Each row was made from one walk, in order. Every step used is in the known rows, and no mark comes twice. Write each row's walk.
Known rows
dovof-zuvate: [  0  -1   1  -6 -13 -13  -6   4   5 -10  11   5 -23  -9 -11   6   0 -12
   9   6   3  -6   4 -12  17  10  -5 -11  -5   2  -4   1  -4 -12 -18 -11
  11   0 -25   9 -10   8   0 -11  -5 -12   5 -10  -7  -1  -3  -2  -5 -10
  -2]
bori-zuvate-dovof-kepop: [  5  -9 -17  -3   9 -33  16  10  11 -42  47   4 -10 -16 -23   9  19  17
  22  24  -6 -14   5 -32  15   8  -2 -26 -20  -3 -21   9  11   0  48  -4
 -19  -8  -5 -42   5   1 -17  15  -1  48  13   2   6   1  22  12  -3 -20
   0]
rogaba-zogako-kepop-mure: [ 20 -23 -23   2  10  10  35   8 -36  28   4  32  22   8  29  25 -22 -30
 -13 -47  -4 -15 -11  15   7 -25   7 -17  -3  -9   6  17 -11  -1   4 -35
  27   5  12  19 -16 -14  28   3 -28  24  44  -3 -24 -10  10  -4  -1   5
  14]
zogako-kepop-bori: [ 10 -33  35   9   3   7  20  12 -10   8 -29  -1  -5   9  40  12 -22 -10
   9  -5   3  -4  -7  12   5   8   8   3 -27   2  -3   2   2  -8   8  -4
  16   4  -4   4 -11  -9  -5   5 -10  22  38   6  -7  -3  -5   3 -11  -1
   6]
zogako-kepop-bori-zuvate-dovof: [ 20 -42  26  22  13  -1  41  31  -3 -22  12  -1 -25  -6  23  27  -4 -13
  28  23  -2  -9 -11   7  29  11  10 -28 -48 -12 -24  12  16  -1  46  -6
   1 -10   4 -21 -15 -18 -20  18  -8  65  56   0  -7   2  -7  23 -13  -4
   9]
nezof-rogaba-zogako-kepop-dovof-zuvate: [ 46 -18 -43  -3 -29   5  23  -6 -31  -3   4  41 -15  -5  21  39 -39 -50
 -28 -62  -6 -18 -12   2  34  16   7 -36  -7 -29 -12  27  -3 -25 -21 -25
 -32  -2 -13  25 -34   0  20 -19 -17  14  56 -36 -16 -21  -9 -26   3  -8
  34]
pofo-kepop-mure-rogaba-zogako: [ -3 -19 -67  13  18 -27  12   6 -31  12  18  24   0 -39  -9   6  13 -37
 -23 -39   9   6  13   3   3 -43  14 -24  22 -34  -1  23 -31  17   8 -44
  22  -4  16  21  12 -12  20   2 -30 -30  -9 -48 -19  -2  39   3 -18   5
  15]
pofo-kepop-bori-zuvate: [ 10 -40  -6  19  17 -23  16  20   4 -41  -2 -11 -28 -32  -8  -6  18   1
  25  19   2  -2  19  -2   7 -16  14 -26 -24 -27 -22  18   2  21  38  -6
   6 -17   5 -10  13 -30 -29   2  -4   3 -26  -7  -9  14  10  21 -13  -6
  -1]
zogako-kepop-loteti: [  4  36   3   5   3   9  19   7 -13  19 -20   5   0  36   9  14 -25 -15
  -9 -12   8  -1 -12  13   3   7   0   6 -11   0  14  -2  -8  -6  21   5
   9   7  -1   5  -5  17  17  21 -18  29  33  20  14   2   2  -1   0  -3
   0]
nezof-kepop: [  4   8  -2   2   0   0   1  -9 -10   8   4   6  -1  -5  -4  17 -35  -9
  -5  -9  15  -1  -5  12   6  14  -2   8  10  32   7   0  -1 -13   0  21
  -4   2   4  -4 -11   3  -6  -2 -10  -2  19   4  -8  -2  16  -1  30  17
   9]
loteti-kepop-mure: [  0 -31  28 -11  19   2   9  47   0  20  -7  13   4  13 -19   9   3 -20
  -5   9  12 -14   9  -1   8 -21 -18  -5  -6   1 -12   6 -24   2   3 -24
  33  -4  12  -4  -5 -14  21 -12 -16  22 -13   8  -9   1   6  12  14 -11
 -10]
pofo-zuvate-bori: [ 40  -9 -48  20   8 -35  -4   5   8 -16  29  -3 -14 -38   8  11   0 -10
   6  22  -3   8  -7   2   3  21  10 -22 -22 -16   4   8   0   6   9 -21
 -16 -51  -2  -8  -6 -18  -7   8  19   6  -4 -20   6   0  -3  10   0 -13
  15]
dovof-kepop-zogako: [ -6   6 -24 -20  -2 -22   5  -1  -6 -16  12  -1   1  20  -9  -3   8   7
  27  -5  -5  -8  17 -30 -12  16   2   2  -1  12  15   2  -7  -8  22  -4
  23  -2 -11  -8  21  21   5  10 -22  15  -5   9 -19 -16   7  -5   8 -16
 -12]
dovof-kepop: [ -4  -3  -9 -18   0 -22  -5 -12   5 -10   8   7   7  -4  -9  -6   6  21
   5  -6   0  -9  11 -29  -7   7  -4   1  -3   8   0  -3  -7  -5  12  -5
  -2   3 -15 -18  11   7  -1   1  -2   9  -3   6   5  -6  24  -4   0 -18
   2]
zogako-kepop-dovof-zuvate-bori: [ 17 -33 -41  10 -13 -23  14  10   6  -8   3   9 -36  -3  10  17 -29 -28
 -24   3  -3  -6  -9  -3  21  29   2 -23 -26  -6   2   5   0 -11   2 -26
 -17 -23 -32  18 -19   1  12 -19  -1  12  36 -31  17 -17 -14  -3  -6 -31
   7]
bori-kepop: [  3   0 -26   3  -5  -3  -1  -5  11 -19   8  -2   7   0  -8  -5  15   4
   4  26  -6  -9   3  20  -3  -2  -2   1  -3  -6  -4   7   3 -10   7   4
   3  -7   0  15  -4 -10 -14  11   0 -31 -17  -7   0  -1  -9   1   6  -6
   5]
mure-rogaba-zogako: [ -6   5 -41   1  -9   0   3   0 -28   5  11  15  -1 -39  24  15  -1 -28
 -23 -34   9  19   5   5  15 -13  12 -11  16 -12 -11  15 -12  -6   0 -15
  -6  -3  11   5  11  -4  11  -1 -19 -20  11 -40 -11 -15  22  -3 -20  17
  16]
nezof-rogaba: [ 33  10 -18  -1   2   6  -2 -12 -13  -3   7   9  -3   3   3   7  -5 -12
  -3 -13 -10 -12  -1   5   3   2  -1 -10   6 -18 -11  12   5  -6 -13  -8
  -6  -4   3  -3 -21   6   2   0  -4   7   4   4 -16  -5  -3 -19  14   1
  23]
rogaba-zogako: [  9   3 -20  -5 -12   4  11  -6 -22  -1  12  19  11 -20  14  10  -2 -13
  -2 -36   2   4  -6   3  10 -12  11 -14   8  -8 -11  17  -2  -2  -2  -2
 -10  -1   7   6  11 -14  10   3  -7  -2  15  -8 -13  -8   9  -4  -3  12
   8]
loteti-kepop-pofo-zuvate: [ 33 -19  29   5   4  -3   1  49  11 -10   2   4 -27 -49  -2  18  -5 -20
  29  22  32  -8   4  -7  19  30   6 -20 -33 -21 -32  12 -15   3   5 -24
 -21 -30  16  -7   2 -28  13 -15  22  22  -9 -41  12   2 -15  15   8  -8
   3]
nezof-rogaba-zogako-kepop-dovof: [ 47 -20 -43   2 -12  18  33 -11 -39  12  -7  38   7   6  31  31 -41 -36
 -39 -69 -10 -12 -16  17  17   7  15 -27  -4 -32  -9  27   0 -11   0 -16
 -41  -1  13  17 -24  -6  22  -7 -11  24  52 -25 -10 -19  -6 -21   7   3
  39]
mure-rogaba: [-13   5 -20   5   4  -1  -6   5  -5   3  -1  -4 -13 -20  11   6   3 -14
 -20   4   7  15   7   1   4  -5   3   2   7  -5  -1  -5  -8  -4   3  -7
   5   1   3   0   0  12   3  -5 -16 -21  -3 -32   3  -8  15   0 -12   1
   7]
mure-kepop: [-10   2  20 -13   3  13  -9   7  -1   1   7   4  -4   3  10   6   1  -8
 -16   3  -3   3   4  -2   7   4   4   6  15  11   1 -14 -14  -9  -8   5
   8   4  -6  12  -4  10   7  -1  -6  31   1 -14  11  -6  -5  -9 -26   0
   2]
dovof-kepop-pofo-zuvate-bori: [ 40 -15 -44   0   9 -54   0   2  17 -36  35  -1 -25 -67   4   6   8   1
  35  20  10  -7   3 -38   0  41  14 -36 -35 -10 -25  12  -6   8  17 -27
 -23 -55 -13 -17   9 -15   5  -7  25  18  -6 -45  23 -14  22   8   8 -30
  13]
loteti-kepop-nezof-rogaba-mure: [ 33  10 -28 -20  27  12   5  26 -23  16  -8   7 -20   9   0  23   6 -43
 -10 -35  18 -10  11   8  16  10 -11  -3   3  -9 -16  27 -10 -12  -9 -20
 -31  -5  22  -9 -61 -14  29  -4  -6  33 -27  38 -26 -17  -9 -12  17 -10
   8]
zuvate-dovof-kepop-nezof-rogaba-zogako: [ 31   8 -73 -16   7 -29  17 -13 -35  -3  39  36   6 -12  -6  30  10 -25
  12 -46  -8  -6   3 -27  19   8  19 -32   6 -16 -27  28 -11 -17  16 -14
 -47  -7   1 -21  -2  -7  28  18  -7  45  35  13 -33 -29  30 -11  16 -15
  17]
rogaba-zogako-kepop: [ 21  -1 -22   3 -10  16  16  -4 -30  17   2  21  15  -3  36  18 -30 -16
  -9 -50   4  -5 -10  21  12  -2  14  -7  -3  -9   6  11   2  -8   5 -16
 -11   7   6  10  -6 -13   9   7  -7  20  48   4 -17 -10  -6 -11 -16  11
  20]
pofo-kepop: [ -2  -2 -22  13   7 -20  -8  -4   6  -5   6  -2  -7 -16 -27 -14   8   6
  -3  -2   5  -4   5   6  -8  -6   6  -5   3 -22  11   5  -9  15  13 -19
  -9   0   1  10   9 -11  -6   6   6 -12 -20  -3  -1  13  -4   6  -8  -7
   5]
zogako-kepop-nezof-rogaba-mure: [ 44  13 -60  -3  31  14  21 -10 -37  25 -12  11 -16  24  35  28 -17 -41
 -17 -54  -1 -15   1  23   6  17   2   0  -4 -10  11  22   6 -18  -3 -25
 -29   4  15   8 -82   4  25   3 -10  36  18  38 -25 -21 -11 -25   4  -5
  25]
bori-zuvate-dovof: [ 10  -9  -7  14   8 -10  18  19   6 -30  41   0 -17 -12 -14  13  13  -1
  18  32  -4  -6  -6  -5  23   2   1 -27 -21 -15 -23  13  17   8  37   0
 -18 -12   8 -25  -4  -9 -18  13   1  42  21  -5  -3   5  -3  20  -3  -4
   1]
zogako-kepop: [ 10  -1   0   8   2   9   7   2  -5  17  -9   4   2  18  23   7 -27  -1
  -8 -14   1 -10  -7  17   2   7   5  11 -14  -2  13  -6   3  -5   7 -12
  -1   7  -2   5 -19  -1   0   5  -1  20  37   8  -1  -3 -17  -3  -9   1
  11]
mure-rogaba-zogako-kepop: [  6   6 -40   8  -9  10  12   1 -35  22   1  18   3 -19  47  21 -26 -28
 -28 -46  11  10  -6  21  14  -5  17  -1   4 -17   7   8  -4 -11  11 -22
  -9   5   8   9  -7  -1  12   4 -21  -1  43 -31 -13 -19   9  -6 -29  15
  28]
kepop-nezof: [ -4   5 -37  -3  14  -5   5   8  -6  15 -15  -1  -8   8   5   9   1 -10
   2   0  -1   3  14  -4  -1  -2  17   9  -2   4   1   2  -5  -5  10   3
 -17  -3   7  -3   0  -8  14   0  -3   4  -7  15  -6 -14   5   3  -2  -8
 -15]

Which walk is each row?
[ 15 -30 -66   7  17 -25  15   3  11 -16  33  -3   6   0 -10   0  22 -15
   1  39 -18 -12   5  13  -8 -22  -7 -19  -9   0 -11  16  -5   2  13 -24
  41 -37  -5  21  -8 -19   2   7 -13 -25 -25  -9  -5  -8   8  11  22 -17
   1] : zuvate-bori-kepop-mure
[ 19  -4 -47   0  23 -51   1   8   0  -7  27   7  -9 -22 -19  24  22  -8
  20  14   0  -1   4 -32  10  32  22 -17 -24  -7  -2   9 -14  -9  35 -16
 -45 -25   1 -32  -6  -8   4  21  11  43  16  -7   0 -11  21  16   3 -32
   2] : pofo-zuvate-dovof-kepop-nezof
[ 15  -8 -64  10  -3 -25  -4  -4  21 -27  30 -11  -1 -13  -3  -9  14   2
   6  40  -9  -4   1  17  -3   0   1  -9  -8  -5  -7  11   5  -7  13  -7
   2 -33  -9  13  -2 -19 -11  13   8 -32 -24  -7  -1  -8  -7   7  13 -10
   8] : zuvate-bori-kepop
[ 10 -33 -69  11  -8 -26  13  -2  21 -28  16  -4  -6  -9  -9  -3  10  -7
 -23  31 -13   3  -6   9   1  11   0 -21 -11  -8 -14  12   0  -3  18   0
 -23 -35  -5  21   6 -16  -5  -2   6 -31 -22 -39  25 -15  -2  10  16 -22
   4] : zuvate-bori-kepop-dovof
[ 34 -12 -16   7   8 -26  -3  18  14 -23  36   1 -34 -60  24  19   4 -29
  17  31   5   4   1 -12  11  40  22 -33 -19  -8 -26   0 -12   2   0 -19
 -16 -57  -6  13  -7 -15  11 -12  25  38   1 -65  28 -13  -9   7 -18 -15
  16] : mure-kepop-pofo-zuvate-bori
[ 85  -2 -40  14  -4   8  25  -3 -36   0  20  31 -10 -49  49  41 -33 -45
  19 -55   7 -17 -14  12  19  30  30 -39 -27 -47 -25  33   2  -6  -3 -36
 -36 -30  17  11 -31 -24  21  -3   6  30  58 -42 -17 -14 -13 -17   6   7
  52] : nezof-rogaba-zogako-kepop-pofo-zuvate
[ -5 -34  36  -7   4 -28  13   6   2 -28  20   4  -1 -14  -8  11  24   2
  26   8   2  -2  -3 -37  10  19  -3 -23 -22   7 -26   4  -7  -7  18   0
   5  -2 -17 -24  15   2  -4  17  -8  38  23  -6   1  -3  28  16   3 -20
  -2] : zuvate-dovof-kepop-bori
[ 20 -37  18  14  11   6  31  22  -4 -18 -18  -4 -20  -2  40  17 -14  -8
  19  17  -3 -11   2   9  15   2   8 -13 -43  -6 -15  11  17  -1  38  -2
  14 -10   5 -16 -11 -22 -21   4 -13  36  30   5  -7  -2   0  10 -11  -1
   7] : zogako-kepop-bori-zuvate
[ 20  11 -32 -17  19   7  -6   3 -15  12  -3   9 -14  15  16  24   1 -33
 -18 -12 -15  -3  14  -1   8   5  20   1  20  -1  -8  -3 -17 -18  -5  -1
 -18  -3   2   9 -25   8  27  -3  -9  42  -1   3 -13 -25  -2 -22  -8 -10
   7] : mure-kepop-nezof-rogaba
[ 11  -6 -32   9  -7  14  23   7 -28  14   3  21 -16 -49  53  22 -26 -39
  -5 -41  23   8  -1   9  16   7  26 -20  -6 -19 -26  13  -5  -9   6 -26
 -13  -3   9  20   4 -10  26 -12 -15   4  50 -60   0 -27   8  -5 -25  14
  26] : mure-rogaba-zogako-kepop-pofo
[-12  35  -3 -21   3 -19   8  -5  -1  -8  -3   7   2  16 -25   1   6   6
   1  -4   8  -1   8 -31  -5   5  -9  -5   1  12  -2   2 -19  -4  21  16
  10   0 -11 -16  23  25  14  20 -20  15  -2  18  24  -1  43  -3  13 -22
 -12] : dovof-kepop-loteti
[ 29 -44   4  18   0   1  49  23 -29 -24  25  19 -12 -22  40  34  -7 -26
  24 -12   2  -5 -15   8  36   2  18 -41 -38 -22 -36  29  16  -5  45 -10
  -9 -11  10 -16  -6 -33 -14  22 -12  62  68  -6 -22  -6   4  21 -16  11
  14] : rogaba-zogako-kepop-bori-zuvate-dovof
[-11   9   5 -15   0   5  -3  14  -6  -3  11  -3  -8  27  14   8   3 -24
   6   5  -9   5  12  -5   1  15  14   6  13   9  15 -10 -14 -15  11   1
  31  -2  -4  21   6  22   9   7 -25  35   2 -10 -14 -14 -20  -5 -18   3
  -8] : mure-kepop-zogako
[ 35  12 -24  -7  16   8   4 -19 -25  -4  13  10  -8   0  11  14   6 -28
 -12 -43  -2 -11  -3   6   5  10 -18 -16  10 -14  -6  24  11  -6 -22 -12
  -8  -1   7   4 -65   7  10   0  -7  12 -12  16 -13  -3  -4 -24  16   3
  29] : nezof-rogaba-mure
[ 37   7 -42 -17   3  11  11  28 -33  18  -1  32  -2  -5   6  30 -11 -42
  -3 -43  13  -7  12   9  27  -7  14 -15   8 -20 -31  32 -16 -13   2 -14
 -36  -9  21  -9  -5 -33  28   0  -6  29  -3  23 -40 -26   1 -14  14   3
  12] : loteti-kepop-nezof-rogaba-zogako
[ -9 -30   7  -4  21   1   5  49  -3  20  -5  10  -9  -5  -8  13   4 -35
 -24  13  16  -2  16  -2  13 -24 -16   1   1  -6  -9   2 -31   0   7 -32
  38  -6  15  -6  -1  -2  26 -11 -30   2 -18 -28  -4  -7  19  10   1  -6
  -3] : loteti-kepop-mure-rogaba
[  5 -14  42 -10  -2   9   5  42  14  -3  -6   3 -20 -23  -5   2  -5 -17
  24  12  30 -10   5  -8  16  14  -6 -10 -16  -4 -39   6 -10   2   0 -13
  -6 -10   6   0  14 -21  18 -17  10  21  -9 -20  11  -7 -14  10   6  -4
  -8] : loteti-kepop-pofo
[ -3   2  14 -11  -1  10   2  47   0  -1  -1  -6  -9  26 -10   6  -4 -21
  22  10  16  -1  10  -1   8  11  -4   6  -7   0   2   4 -12  -8  18 -12
  22  -5   8  -1  15   1  10   6 -17  22 -14  14 -27  -7 -30   8  10  -1
 -16] : loteti-kepop-zogako
[ 27  13 -54  -5  17   0   3  -1 -15  10 -11   5 -10  15   8  19  -3 -26
  -4 -12  -9 -10  13   3   3   0  14  -2   4 -11 -11  11  -3 -10   0  -5
 -22  -8   9  -5 -22  -3  18  -3  -4  12  -1  18 -27 -18  -2 -17  16  -8
   8] : kepop-nezof-rogaba
[ -3  34 -22  -1   0  -5  13   0   7 -14   0  -5   4  20 -19  -2  16  -7
   3  29   3   0   0  13  -1  -4  -5  -1   1  -5  -9   8 -11  -9  17  23
  15  -7   5  14   8   6  -1  25 -20 -26 -18   1  13   2  10   5  16  -9
  -7] : bori-kepop-loteti
[ -1 -22 -25  11  23   4  17  16 -18  33 -11   7  -5  12  27  19 -17 -31
 -30  -7  -1  -4   4  16   0 -18   1   4  -4  -8  14  -5 -16  -3   8 -33
  38   4   8   8 -24  14  22  -6 -36   7  31 -26  -7 -13  13  -2 -11  -1
  13] : zogako-kepop-mure-rogaba
[  8 -42  27  13  10 -15  31  29   6 -38  23  -3 -25 -23   4  20  23 -11
  30  37  -2   2  -5 -13  25   3   5 -39 -33 -10 -44  16  12   2  39   7
   3 -18   6 -25   2 -19 -21  13  -7  43  21 -10  -7   7   6  25  -3  -4
  -4] : kepop-bori-zuvate-dovof
[  1  38 -38   5  -2   7  23   6 -36  27  -9  20   0  -3  35  26 -27 -42
 -32 -45  19  18  -6  16  19  -5  10  -5   9 -13   2  12 -18 -10  19  -4
   2   2   9   9   7  14  27  24 -38   9  43 -22   7 -16  29  -6 -21  13
  15] : mure-rogaba-zogako-kepop-loteti
[-10   9 -21 -21  31   2   2   9 -19  14  -3  -1 -18   7  22  18  15 -34
 -24 -22   4   7  14  -3   8  12   7   4  19  18   2   4 -15 -14  -7  -1
 -16   7   6  17 -47   5  25  -4 -12  39 -17   9   7 -20   2  -6 -28  -9
  -3] : rogaba-mure-kepop-nezof
[  5 -35  42  -4  28  -1  29  30 -10 -42  35   1 -32 -26  22  29  35 -34
  10  15   3   6  -6  -9  32  16  -5 -41 -13   3 -40  18   2  -6  21   4
   2 -10   3  -6 -46  -7  -7  10 -20  79  10 -16   8   3   3  18 -29  -5
   8] : rogaba-mure-kepop-bori-zuvate-dovof
[ -6 -22   9 -22  -2  -5   4   6  -6 -15   8  18 -35 -10   5  22   8 -42
 -42 -21   6   2   0 -20  25  32 -13 -26  13  12  -6   7 -16 -21 -35  -3
 -14   4 -22  33 -58  24  21 -31 -18  24  -6 -47  33 -11  -5 -12 -25 -23
   5] : rogaba-mure-kepop-dovof-zuvate
[-12 -21 -23   3  22  -9  10  18 -11  19   1   5  -9  -4   6  12   9 -30
 -24   2  -3   4  13  -5   1 -26  -1  -9   7  -4   1   4 -18   0   0 -23
  40  -4   9   7  -5  13  19 -10 -35 -13  -4 -37  -5  -8  29   3  -1  -2
   1] : kepop-mure-rogaba
[ -6  14  -2 -23  13   7   5  10 -22  -2  18   0 -15  20  18  12  16 -35
   0 -23   2   6   5  -6   2  23   1  -4  21  14  18   3 -12 -13  -5  -7
  23   3   2  29 -39  26  20   6 -32  39 -14  -1  -9 -13 -17 -11 -21   1
  -3] : rogaba-mure-kepop-zogako
[ -1  -8   1 -19   0 -16   8  -5   9 -19  10   5 -12 -28  -4  -5   7  10
  30  -5   7 -12  12 -40  -2  19   2 -13 -14   7 -27   3  -8  -3   5  -9
  -6  -5 -10  -6  16   1  14 -15   5  15   2 -23  19 -14  22  -3   6 -19
  -3] : dovof-kepop-pofo
[ -4 -28 -28   9 -12 -35  -2   6  12 -22   2  10 -37 -20 -44   0   0 -15
 -19  -6   6  -2   6 -15  12  10   2 -26  -4 -22   2  11 -14   4  -4 -18
 -21   0 -20  27   2   1   1 -22   0 -23 -14 -45  15   6  -3   2 -11 -25
   0] : pofo-kepop-dovof-zuvate
